Known rows, with every step that occurs:
bovo-mosodoz-gidu-fekom: [ -3.7  15.1  -5.0  11.6 -48.0  14.4   6.5  30.0  -0.5   0.6 -10.8 -21.0
 -17.0  16.0   0.3   3.5 -12.8   7.6   3.9  38.1  -8.8   2.6 -25.0   0.0
  19.5  20.5   4.7   4.8 -10.2  -3.4   4.6 -17.2  12.1  11.6]
mebato-gidu-bovo-zipu-mosodoz-fekom: [ 13.2  11.9  -3.8  13.1  -8.4   2.1 -20.1  20.6  18.1   4.0 -16.0 -26.5
 -28.8  -0.7   6.2  26.2   4.8  11.0  -2.7  21.1 -17.8   4.9 -22.7  14.0
   3.6  30.9  17.7 -10.7  -3.5  -6.7   5.1 -20.7  30.3  14.0]
fekom-zipu: [ 11.5  -6.2  -3.1  -4.6  11.4 -13.9  -1.9   5.1   8.3  -4.8   9.0   9.0
  -2.4   7.7  -0.4   6.7  12.3   7.5  -3.1  17.1  -0.3   8.8  -7.2   2.7
 -14.5  -8.9   7.7   1.3   4.2  -8.5  -3.2  -4.5  10.2   1.7]
mebato-gidu-bovo-mosodoz: [ -2.0  22.9   5.2   1.2  -8.3  -1.8 -12.0   6.7  13.3  -0.7 -18.2 -17.9
 -37.8  13.3  13.2  16.4 -14.0  15.8   6.1  20.0  -6.6   5.9   0.4   2.8
  10.5  16.0   0.7  11.6 -20.0  15.1  -9.2 -14.4  20.8  -2.6]
mebato-gidu: [  7.3   9.6   0.0   2.8   0.9   2.8 -25.4   1.7  10.9   4.0   7.0 -21.3
  -6.6  -1.8   0.8  12.1  -4.1  -4.5   4.4  -3.1  -6.3   1.5  10.5   3.9
   3.6   5.6  13.2   7.2  -7.5  -4.3  -9.0  -6.6  10.6   4.9]
mosodoz-gidu-bovo-zipu: [ -4.0  24.5   7.1   8.5 -19.7   1.0   8.4  10.0  -8.8   1.2  -5.9 -13.9
 -38.0  -9.3   5.6   9.4  -9.2  14.9   1.4  20.3 -11.4   7.9  -9.7  19.3
   6.9  18.5 -11.7  10.6  -4.2   0.0  10.6 -22.0  20.3 -11.1]
gidu-bovo-zipu: [ -7.6  16.1  -2.1  -2.4  -1.2  -6.6   2.7   1.1  -3.3  -0.3 -15.9  -1.2
 -32.2 -12.1   9.8   6.4  -6.8  16.5   1.3   9.3  -3.5   9.5 -10.8  22.3
  -0.3  13.9  -9.9   5.9  -7.2   5.9   6.2  -7.3  24.1 -22.1]
mosodoz-zipu: [  7.3  -3.3   3.3   8.0  10.5   3.0   4.6  25.8  -2.2  12.6  -1.2  13.7
 -13.4   2.7  -3.4   6.3  -4.2   1.9  -3.9  10.2 -10.2   3.3   3.3 -11.3
  -1.4   4.4   5.7  -2.6  -0.6  -5.5   2.3 -12.8   3.8   4.2]
bovo-mosodoz-gidu-fekom-zipu-rigin: [  5.6   6.7 -14.8  11.0 -27.8   4.3  -3.5  42.5   6.7  -1.6 -13.0   8.8
 -15.2  16.4   0.3  17.7   6.7  36.1  -0.4  66.4 -10.8   7.1 -28.6  13.5
 -10.4  20.4   3.5  -8.1 -10.6  -2.3   5.3 -12.6  15.2  18.9]
bovo-zipu-mosodoz: [ 10.3  -3.3 -15.6   0.1  -3.6  -0.4  -7.2   9.0  -3.5   3.2 -20.2 -13.3
  -1.9   0.1   5.9  -8.2  10.0  15.2  11.0  -0.4   1.5   2.4  -4.4  28.6
  -1.7  17.6  -5.7 -19.4   8.0  -4.9   6.6  10.2  24.1   6.6]
mosodoz-gidu-fekom: [ -0.7  11.7  -3.5  15.5 -40.4  14.3   3.6  26.7  -2.8   2.9   3.7 -12.7
  -8.9   2.2  -5.8   4.7  -6.9  -9.0   6.3  22.6 -11.7   1.4 -23.5  -5.7
   9.1  14.5   7.6   4.0  -1.7  -8.2   7.7 -22.3   6.4   8.5]
gidu-fekom: [ -6.5   2.8 -14.1   1.3 -22.2   5.3  -6.5  16.7   2.3   2.7  -5.3   1.7
  -0.9   0.5  -1.1  -0.3  -1.9  -9.0   7.6  11.5  -3.5   2.7 -25.0  -4.4
  -1.6  10.0   7.7  -1.7  -2.0   0.0   5.4  -6.8   8.1  -4.6]
mebato-gidu-bovo-zipu: [ -1.5  23.5  -5.2   0.8  -1.5  -3.1 -19.7   2.5   6.9   0.8 -10.5 -17.2
 -39.0 -13.1  11.4  13.4  -9.3  10.8   4.7   6.2  -7.7   9.6  -1.6  22.8
   1.6  18.8   0.2  11.1 -10.7   2.5  -0.2 -14.0  32.3 -17.8]
gidu-bovo-mosodoz: [ -7.8  15.1   6.8  -2.6 -10.7  -4.8   9.9   4.6   5.2  -2.0 -24.8  -1.9
 -31.3  14.5  11.7   6.8  -9.5  19.5   2.2  23.7  -1.7   5.8  -8.7  -0.9
   8.1  10.0  -9.0   5.2 -13.1  18.8  -2.6  -8.5  13.4  -6.2]
gidu-bovo: [ -5.6  14.9   7.1   2.0  -1.8  -5.4   6.0   0.3   1.8   2.6  -8.5   9.5
 -20.1  -3.7   6.5  10.0  -5.0  -2.0   7.9   6.2  -5.1   4.5  -7.3  -7.8
  -6.6   5.1  -8.0   5.1  -3.8  14.7   3.8 -16.6   7.4 -11.1]
zipu-mosodoz: [ 12.5  -6.7  -6.0   3.6  -2.0   1.6  -4.9   9.0   0.7   4.2 -11.0  -4.2
   9.7   7.6   1.6  -5.7  11.8  -3.1  13.7  -3.5   1.0   0.0  -0.6   2.8
  -5.7   7.3  -3.4 -18.9  13.4   0.6   4.2   6.0   7.4  15.8]
zipu-gidu-bovo-mosodoz-fekom: [  2.7  22.6   9.1  11.6  -7.5   9.1   6.8  16.6  17.4  -0.4 -27.0 -24.2
 -28.5  12.8   8.7  15.1  -2.4  19.4 -11.8  27.5 -15.4   2.7 -28.7 -10.8
   7.6  26.4   9.0  -4.1 -15.7   8.1   8.4 -17.2  11.9  14.1]
mebato-gidu-fekom-zipu: [ 12.3   4.1 -18.3  -0.9  -8.5  -6.9 -28.2  22.1  18.6   0.5  11.2  -6.3
 -11.8   6.8   1.2  15.9   8.1  -3.8   5.3  24.8 -11.6  12.3 -18.9   2.7
 -11.9   4.9  26.5   5.6  -4.1 -11.4  -7.2 -16.0  25.7   0.1]
zipu-bovo-mosodoz-fekom: [  2.9  10.5  14.4  11.3  -0.1   1.0   3.2  22.9  18.0   1.0 -24.8 -15.8
 -13.4   8.9   2.7  14.3  -3.8  29.9 -26.3  35.2  -9.2 -11.1 -22.0   3.8
   6.2  20.4  15.1 -13.2 -12.8   4.3   6.0  -4.7   0.5  27.4]

Rows:
[  4.1  14.3 -14.3   5.7 -13.5  15.9 -10.9  19.6   2.8   3.8 -11.6 -21.8
   6.8  -3.1   4.5  -8.9   2.9 -12.6  12.9  -3.1  -7.3   4.8 -21.9  -7.8
  -6.5  18.9   6.5  -9.6  -2.1   2.2  10.3  -1.9  11.7   4.9]
zipu-gidu-fekom
[  6.1   8.5  -6.4   2.6  -4.1  -5.6  -2.6  10.6  -1.4   1.8 -25.9  -6.3
 -19.4  -4.7  12.1   1.3   6.7  12.0  15.4   5.5  -2.4   8.4 -10.9  21.1
  -6.2  21.7 -12.4 -13.8   6.0   6.4  10.8  -2.4  30.0  -3.0]
gidu-bovo-zipu-mosodoz
[ 19.5   7.9  -0.9   4.5   9.2   2.5  -4.6  19.8  20.8  -5.2 -10.3 -28.7
  -7.9  19.1   2.9   8.5  15.7  24.3 -13.7  28.8 -12.6   7.5 -22.5  -4.5
  -3.5  16.7  19.4  -9.2  -7.7  -9.4   3.4  -5.1  13.7  27.2]
bovo-mosodoz-fekom-zipu-gidu
[ 18.7  14.5  14.4  12.9 -13.9  -6.7   8.3  21.9   2.4   2.3  -1.4  -0.6
 -22.4   9.6   2.5  14.7  10.0  -0.6  15.4  28.1 -13.7   9.7 -10.1  -7.5
 -13.0  11.7  -5.7  -3.1  12.9   4.3   7.1 -30.3  18.2  13.0]
fekom-zipu-mosodoz-gidu-bovo
[  0.3  11.5 -15.6   6.4 -22.2   8.9 -29.6  17.6  12.1   5.5   0.7 -18.3
  -8.7  -0.1   1.9  11.0  -6.8 -13.8   8.3   7.4 -10.4   2.7 -14.6  -1.3
   3.0  13.9  22.3   4.1  -8.8  -4.1  -4.6 -14.0  16.8  -0.5]
mebato-gidu-fekom
[  8.7  22.6   2.9  -4.0   6.8  -4.4   3.3  11.6  11.5  -3.5 -23.6 -13.9
 -26.4  18.0  15.3   3.0   3.9  22.6   5.8  21.6  -4.6  13.7 -13.0  -3.2
  -8.9  14.2  -6.0   0.0 -10.2  14.6   1.2  -8.0  23.3   3.7]
fekom-zipu-gidu-bovo-mosodoz
[  6.1   6.1   5.6   0.9  -0.9 -14.3   6.8  18.6  21.1  -5.8  -9.9   2.0
 -33.7  23.4   4.5  30.5   7.7  29.3 -17.4  52.8 -12.3  11.9 -31.3  -3.4
  -2.5   7.2  16.8   2.8 -11.3  -1.8  -1.4 -22.6  18.8   9.2]
gidu-bovo-mosodoz-fekom-zipu
[ 13.4  15.2   9.5  11.6  -5.9  -6.7  -1.9  37.0  10.7   5.1   0.0  -3.2
  -5.9  -3.3  -1.1   8.3   4.8   6.6  -2.9  35.1 -14.1  -2.5 -21.9   4.0
 -21.3  12.8   8.6  -8.3   4.7  -1.3  11.4 -16.5   9.2  18.4]
mosodoz-gidu-fekom-zipu-bovo
[  8.2  15.1 -10.6   0.5  10.7  11.4 -11.0   3.8  -3.0  -0.6 -14.8 -31.9
  -3.9 -11.3   7.4 -13.1   3.1  12.7   3.8 -15.3  -3.7   5.1  -1.1  19.4
  -3.1  20.9  -2.6  -9.3  -3.9  -6.9   9.6   9.2  17.6  -0.4]
bovo-zipu-gidu
[  7.1   9.3   9.5  -1.8  17.3 -15.1   0.7  18.1  13.9  -1.7 -20.1  -1.5
 -11.5  12.7  10.0  -0.2   3.8  32.9 -12.5  31.9  -0.4  -3.8  -4.1  15.0
 -11.4   6.9   0.6  -9.4  -6.1   8.7  -0.4   7.3  12.7  13.3]
fekom-zipu-bovo-mosodoz
[  5.4   6.7  -2.3   9.6  -2.2  -9.9   1.0  29.7  19.1  -3.4 -22.5  19.7
 -29.1  15.0   4.9  36.8  13.6  47.0 -15.8  65.8 -14.4   8.9 -33.6   5.9
 -15.7  19.8   8.9  -9.0 -15.6   6.5   1.7 -17.6  12.9  17.6]
gidu-bovo-mosodoz-fekom-zipu-rigin
[  3.3   0.5   2.7   6.3   3.2   4.1   9.6  29.9   0.3  10.1 -14.5   4.3
 -24.7  19.2   0.9   2.2  -9.5  22.2  -6.7  25.4  -5.2   4.2   1.0  -4.1
  10.6  10.7   2.9  -1.6 -12.1  -0.2   0.0  -7.4   8.8   8.1]
bovo-mosodoz-zipu
[ 21.7 -10.4  -8.6  -0.9   7.8 -10.2  -6.1  14.2   8.3  -1.6  -3.3   1.8
   7.8  14.2   1.6   1.4  23.7   4.3  11.6  13.0   2.0   7.9  -6.5   5.3
 -17.7   1.7   4.6 -17.7  15.9  -4.8   0.6   2.9  17.7  19.6]
fekom-zipu-mosodoz
[  1.9  11.6  -1.8  -0.3  -0.4 -12.1  -3.7  29.7  16.2  -0.4 -23.8  -3.2
 -10.6  12.2  10.5   0.9   3.0  28.7  -6.3  40.8  -2.4   0.2 -22.4  12.9
 -13.6  13.9   5.1  -9.5  -7.6  10.0   2.5   1.9  17.2  10.5]
gidu-fekom-zipu-bovo-mosodoz
[ -2.8  21.2  -0.9  13.9 -17.3   4.8   3.6  22.2  -8.3   4.6 -17.7   6.1
 -31.3 -14.3   5.0  19.3  -4.6  35.5   0.7  34.5 -12.4   5.2 -11.2  27.0
  -6.6  28.3 -16.8  -3.8 -10.6   5.5  11.6 -15.5  14.3   0.3]
mosodoz-gidu-bovo-zipu-rigin
[ 11.2  -3.5  -0.5   0.6  -0.5  -7.5   4.5  19.4  20.3  -7.1  -3.8  -2.5
 -18.1  25.1   0.3  21.4  11.1  31.5 -24.2  48.4  -9.3   7.9 -27.1   1.5
   3.9   4.5  22.6  -1.0  -8.3 -11.2  -2.5 -11.5  14.0  18.0]
bovo-mosodoz-fekom-zipu
[ 13.2  20.3   6.5  -0.3  17.1  -6.0  -2.2   8.9   8.7  -0.2  -6.7  -4.0
 -16.0   0.0  10.1   5.5  10.1   0.5  10.6   3.9 -10.9  15.0  -9.8  -8.3
 -25.2   9.7  -3.8  -1.3   0.7  10.7   5.6 -15.8  18.6  -1.2]
fekom-zipu-gidu-bovo
[ 14.4   6.9  -1.4  14.0 -21.8   9.8   2.1  21.4  -8.2   4.0  -6.1 -27.0
  -7.6   0.7  -0.8  -2.4   3.6  12.9   7.7  11.5  -6.7   0.5  -1.7  20.2
   9.7  22.1  -6.3 -11.0   9.9 -13.5  11.5  -6.5  17.9  19.1]
bovo-zipu-mosodoz-gidu
[ -4.1  14.6   9.9   7.3 -13.9  -1.2  10.6  14.4  14.9  -1.8 -20.6  -6.9
 -34.8  14.6   5.6  24.9  -6.4  22.4 -17.4  40.2 -11.7   3.1 -29.1  -7.3
  13.9  19.3  10.0   2.1 -15.6   6.8   3.0 -20.9   9.7   8.1]
gidu-bovo-mosodoz-fekom
[ 14.3  18.9  22.0  11.7  -5.9  -3.8   8.7  28.2   6.1  -1.1  -7.6 -16.4
 -17.1  14.1   1.5   5.8  -2.2  31.5 -11.4  41.0  -7.8  -5.8  -2.0  11.1
  -1.9  12.4   0.4  -2.0  -3.2  -0.6   4.0  -9.3   7.0  25.2]
fekom-zipu-bovo-mosodoz-gidu
[ 23.1  -2.0 -22.2   3.2 -10.1  -3.1 -30.6  29.3  17.8   2.3  -2.6 -11.8
   0.7  13.4   2.6   9.4  19.1  -6.2  18.9  20.5  -8.8  10.3 -18.8   4.1
 -17.0  12.6  20.2 -14.6   7.9  -8.0  -3.2  -9.2  31.2  17.4]
mebato-gidu-fekom-zipu-mosodoz
[  8.2   6.8   1.7   2.6  10.3 -13.5  -8.7  26.2  14.2   4.1  -8.2   8.0
   0.2  -5.6   4.5   4.6   9.8   5.7  -3.3  26.3  -8.2   0.2 -21.2   7.8
 -29.5   7.2   9.4 -12.2   2.7   4.6   8.2  -3.4  13.1   7.3]
gidu-fekom-zipu-bovo
[ -0.5  22.9  19.7  14.0 -21.4   1.6  13.9   9.9  -4.6   1.4   0.7  -2.9
 -27.6  -2.0   1.8  14.0 -10.8  -4.4   6.1  18.7 -13.3   3.3  -6.6 -10.0
   3.0  10.1  -8.8  10.2  -0.6   7.8   7.4 -30.0   2.9   2.1]
mosodoz-gidu-bovo
[ 20.5   6.0  -2.9  -2.0  19.6  -0.1  -9.1   8.7   8.8  -1.5   1.1 -16.8
   5.2   4.6   4.3  -5.0  17.3   2.6   4.1  -1.3  -8.0  10.1  -2.8  -2.3
 -19.7   5.4   5.6  -6.4   3.1  -5.3   2.9   2.3  12.5  11.9]
fekom-zipu-gidu
[ 11.3   9.3  18.6  14.7  26.5  -3.6   1.6  34.1   3.9  18.3 -10.5  11.2
  -7.2  -9.8   1.5   0.9  -5.0   8.0  -8.6   7.0  -9.7  -8.4   4.4  -2.5
 -17.4  11.7   1.5 -13.2   0.0   6.4  10.2  -7.9  -3.0  12.8]
mosodoz-zipu-bovo
[ 10.2  18.7  16.6  16.0 -22.6   4.4  10.2  18.3  -3.5   4.5  -8.9  -9.3
 -18.8   3.0   3.8  12.0  -0.2  -3.9  17.0  15.8 -11.9   4.0  -5.8  -9.3
  -3.3  16.2 -11.3  -7.0  10.1   8.7  10.8 -26.1   9.8  14.8]
zipu-mosodoz-gidu-bovo
[ 11.4  13.0   4.8   3.2  -1.8 -11.6 -13.7  21.0  29.9  -3.6  -4.1 -12.0
 -39.0  21.7   5.8  36.1   4.3  25.1 -16.3  50.8 -17.0  10.3 -24.5  -1.7
   0.4  12.5  27.9   7.8 -15.9  -4.8  -7.8 -27.5  25.5  11.2]
mebato-gidu-bovo-mosodoz-fekom-zipu
[ 17.2   8.5   3.0  11.7  18.8  15.3  -3.2  26.0   0.6  11.4  -7.4 -12.2
  -3.2  -1.1   0.2  -7.1   0.6  -2.0   4.8  -8.9 -13.8   4.2   3.7 -13.4
  -8.0  17.2   4.2 -11.6  -0.3  -2.4   9.6  -7.8   4.7  14.1]
mosodoz-zipu-gidu
[  0.8  15.0  13.5   2.8   8.1  -4.2   0.4  14.4   6.8   1.0 -27.5  -8.6
  -8.8   4.9   9.8  -4.8  -6.5  28.0  -9.0  16.8   1.9  -9.4   0.4  13.1
  -0.3  12.0  -6.1  -9.3 -10.6  15.9   3.2  11.6   2.7  13.5]
zipu-bovo-mosodoz
[ 12.5  -4.6  -9.6   8.7  -8.3   4.1  -4.7  19.4   8.7   1.5 -16.9 -18.0
  -6.2   2.4   1.3  11.6  12.5  17.2 -11.6  19.1  -9.6   1.7 -25.4  17.6
   7.4  24.6  14.2 -21.0   2.9 -15.8  10.8  -4.3  17.8  19.2]
bovo-zipu-mosodoz-fekom
[ 13.6  -6.6  -0.7   1.8   6.0 -10.0   0.6  15.1  18.6  -3.7  10.0   3.9
  -8.9  11.1  -5.8  22.9  15.9  14.2 -22.7  35.4 -12.4   8.0 -25.5  -3.9
  -7.2  -2.6  24.6  -0.9   0.9 -16.4  -1.0 -14.5   5.3  14.8]
mosodoz-fekom-zipu
[  3.9  -2.1 -17.0  -4.7  -9.4  -9.0  -5.5  20.4  10.9  -2.2   4.8   9.3
  -5.1   8.8   0.0   6.2   9.9   1.0   1.8  30.3  -7.4  11.9 -29.0  -1.2
 -15.4   0.1  14.9   0.2   1.0  -7.4   1.1 -11.0  18.3  -3.6]
gidu-fekom-zipu
[  9.6  12.9 -12.3  13.5  -4.9  20.8  -8.8  40.8   2.8  16.0 -11.2 -11.2
  -5.6   0.2   1.6  -5.4  -0.8 -10.9  11.0   3.9 -16.6   7.8 -22.6 -15.7
 -10.3  23.0   9.6 -11.0  -3.4  -4.1  12.8 -12.6  13.1   7.9]
mosodoz-zipu-gidu-fekom
